Known rows, with every step that occurs
y-z: [-15 -14 -23 -63  13 -13   4   8 -27  -3  12  16  -1 -16  -8   5   0  11
 -12  -2  27   6  11  -9  16 -10]
v-y-z-w: [-29 -14 -28 -71   6 -15  10  15 -35  -5   5  16  -6 -18   5 -11  -6 -12
 -29 -19  38   7   6  -3 -25 -27]
y-x: [-17  -7 -23 -12  -9 -10  -6   9  22  16  15  14   2 -24   7  11   7  12
  -5  -8  29   0   5  -3 -20 -10]
p-w-k-y-z: [-17  -3 -29 -79  -1  -7 -15   0 -25 -16  -3  24  -1 -16  16 -16   1   3
 -21  -3  27  -4  22 -23 -21 -15]
v-y-p-w-z: [  0 -17 -32 -43 -17 -22   1   8 -14 -10   2  28  -4 -22  22 -36   8  16
 -28  -6  40   6  -6  -7 -83 -31]
x-y: [-13 -12 -18 -37   1  -3   4   7 -23   5  20  11   5 -13  -2  10   7   5
 -12  -9  15   3   5  -7 -19  -5]
p-y-z-w: [-14 -12 -28 -17   7 -21  13   8 -28 -15   4  17  -9 -17  -3 -12   0 -14
 -12  12  49  -1   8  -6 -22 -19]
w-v-y: [-10  -1 -24   7  11  -5   6 -26 -35   6  17  18   5 -20   1 -20   4  11
 -14 -16  37  -1  30  -2 -20 -38]
x-w-k-y: [  0   2 -15  37 -11  -2 -22 -21 -11   1   2  38  -2 -17  18  -2   4 -20
 -12   1  15 -13  18 -20 -26 -16]
p-w-z-m: [  5 -14 -43  12 -21 -10  -6  -6   0  -2  15  31   8 -23   7 -14   1  -7
 -24  15  21  -2  -5 -11 -59 -20]
p-w-k-y: [ -8   2 -26 -26 -16   3 -15  -5  -7  -7   4  23   6 -19  21 -16   4  -5
 -17   4  21 -10  16 -21 -27 -15]
v-y-p: [ -7 -10 -20 -50  -4 -14  -1  -5 -16  -2   9  16  -1 -21   9 -16   8  13
 -19 -23  33   0  13  -2 -34 -14]
x-y-k: [-12 -11 -12 -60   0  -8  -5   6 -44  -3  25  10  -9 -13  11  25   2  10
  -6 -15   7  12  -6  -2 -17  -2]
p-w: [-17 -12 -29 -46   0   1   9   9  -3  -1  14  20   8 -21   7 -13   3   5
 -14  12  27   1   3  -9 -44 -25]
x-y-p-w-z: [ -3 -16 -32 -52 -11 -16  -4  27 -12 -15   8  24  -5 -20  19 -14  13   7
 -26  10  22  11  -3 -15 -78 -18]
w-x-y: [-14   3 -25 -40  14  -3 -11   6 -46   8  24  14   7 -22 -10   1  12   7
 -16  -5  17   4  13  -6 -27   0]
k-y: [  6 -18 -16  -2  -5   1  -4  -7 -18  -1   1   8   5 -15  15 -10   5 -14
  -7  -8  31 -11  -4 -15  23  -2]
x-y-p-w-v: [-24  -1 -31 -64  15  -6  -5  15 -16 -16  12  20   1 -25  20  -6  14   4
 -22   7  19  11  36  -9 -83 -38]
k-y-p: [  6 -15 -16 -26  -6  -8 -14   6  -8 -12  -7  10   0 -20  22 -10  10 -10
 -11  -5  26  -7   6 -16  20   1]
x-y-p-w-z-m: [   2  -16  -39  -41  -16  -17  -18   11  -10  -14   11   28    0  -24
   17  -10    9   -7  -31    4   13    7    4  -12 -104  -10]
v-y: [ -8 -11 -19 -23  -4  -6   9 -15 -25  10  16  16   4 -16   0 -13   2  12
 -14 -25  36  -2   3  -1 -26 -16]
p-y: [  7 -11 -21  27  -2 -13  13 -19 -18  -1  17  17   1 -15  -7 -15   7   9
   2   6  46  -9   5  -3 -26 -10]
w-p: [  4  -2 -24   0   6  -6   1   1   1   3  16  19   4 -25   9   7   8  -6
 -12  11   9  -4 -15 -13  27 -21]

Rows
[-35   8 -29 -41  -1 -12  -4  23 -12 -10  15  23  -1 -20  -4   8  -7 -10
 -27  14  10   8  31 -12  31 -18]
y-z-w-k
[ 20  -4 -21  61  10 -17   2 -28  -6  -2  10  40  -8 -24  15  -6  15 -11
  -3  18  34 -12 -17 -10 -75 -34]
x-w-p-y
[ -6  -2 -30 -67   9  -6 -29   9 -25 -16  -8  17   0 -33  28 -29  15  -7
 -22   6  32  -9  11 -16 -45 -11]
k-y-p-w-x
[-15   5 -36 -20  21 -21  -2   7 -50 -16   7  19  -8 -27  -8 -20   4 -11
 -18  16  50   0  17  -5 -32 -18]
p-y-z-w-x
[-22   9 -30 -59 -11  -9 -13  13  12 -12  12  28   3 -26  10  -6   7  13
 -22  18   6   5  35 -13 -38 -22]
y-p-w-k
[ 14 -23 -32 -16 -16 -14 -17  17  -7 -21 -13  22  -6 -21  37 -32   9 -10
 -20  10  36  -5 -11 -23 -30 -16]
k-y-p-w-z
[ -7   5 -19  12 -22  -7 -31  -6  19   9   4  18   0 -20  17   4   7   2
  -8 -13  21 -10  17 -16   2   2]
w-k-y-x
[ -21  -15  -26 -100    2   -6   -3   26  -10  -11    8   17    1  -22
   16   -2   14    5  -21    2   19   10    9   -9  -87  -18]
x-y-p-w
[ -4 -18 -24 -63  -5  -4 -12  11  -3 -19 -10  14  -1 -24  33 -20  12 -13
 -16   1  31  -6   3 -17 -42 -15]
k-y-p-w
[ -6  -2 -21 -43   0 -10 -18  -7 -31 -10   1  18   0 -13   7  -2   1   2
 -16  -9  22  -5  25 -23  39   1]
w-k-y-z
[-17  -3 -30 -48  16 -13   0  28  -9 -13   5  18  -4 -29  15  13  -1 -24
 -26  15  12   6 -12 -14  29 -30]
y-z-w-p
[-28  -6 -37 -84  28 -11   3  -9 -46 -10   8  25  -2 -21   9 -28   1  20
 -25 -15  51   9  33  -6 -77 -53]
p-w-v-y-z
[ -4  -2 -23  19   5 -13 -16  -2  34  15   8  37  -6 -33  29  20  15  -9
 -10   7  16  -1 -16  -9 -66 -32]
y-x-w-p
[-11   1 -17   7  15 -15 -10 -37 -49  -2  16  38 -15 -21  24  -2   1   4
 -10 -18  24   8  18   2 -73 -51]
x-w-v-y-k
[-15 -15 -23 -78  13 -16   5  -6 -41   2   9  17  -3 -14  -3  -9   0  17
 -19 -29  42   3   9  -4 -26 -14]
v-y-z
[ 12  -9 -25   3  27 -25   1 -21 -25  -9   4  41 -14 -23  11  -4  14  -8
  -6  13  41  -6 -10 -12 -73 -34]
x-w-p-y-z
[  4  -2 -20  22  11  -8  -3 -10   2   5  11  37  -2 -28  20  10  10 -17
 -13  15   9  -5 -14 -14 -30 -35]
x-w-p
[ 19  -3 -24  34   5 -14   6 -20  -8  -5  14  21   0 -21   5 -10  13  -1
  -2  14  34 -13 -17  -9 -13 -20]
w-p-y
[  3  -1 -26  45   1 -15   7  -2   1 -11  13  20  -5 -26  15  -6   6 -32
 -12  25  32 -12 -19 -10 -17 -31]
z-w-p-y
[-16 -13 -27 -90  -2 -11   2   5 -11  -7   5  21  -1 -22  18 -27   8  14
 -25 -14  36   5   9  -3 -94 -30]
v-y-p-w
[-16  -6 -27 -22  30 -17  -3 -28 -52   1   4  38  -7 -19   9 -13   2   7
 -19 -18  46   6  36  -5 -79 -50]
x-w-v-y-z
[-13   4 -21  23 -22   0 -12   6  -3  -8   4  16   3 -19  17  -4  -3 -35
 -22   8  11 -11  16 -21  36 -11]
z-w-k-y
[ 11  -1 -25  35  -1 -21  -7 -15  21   7  12  21  -4 -28  15   1  18   9
   1   6  39 -12 -17  -7 -45 -18]
w-p-y-x
[  7  -7 -15   6  -2 -20   3 -23 -37 -10  22  17 -12 -12   6  -3   3  16
   7   0  36  -1  -5   2 -19 -11]
p-y-k
[ -8  -8 -14 -49  -5 -12  -1 -16 -41   3  21  14  -8 -14  14  -1  -2  20
  -9 -29  25   5  -8   4 -23 -17]
v-y-k
[-14   7 -18 -65  15 -10 -22   4 -64  -1  25  12  -8 -21   7  14   7  15
 -13 -13   8  11   3  -2 -21   0]
w-x-y-k
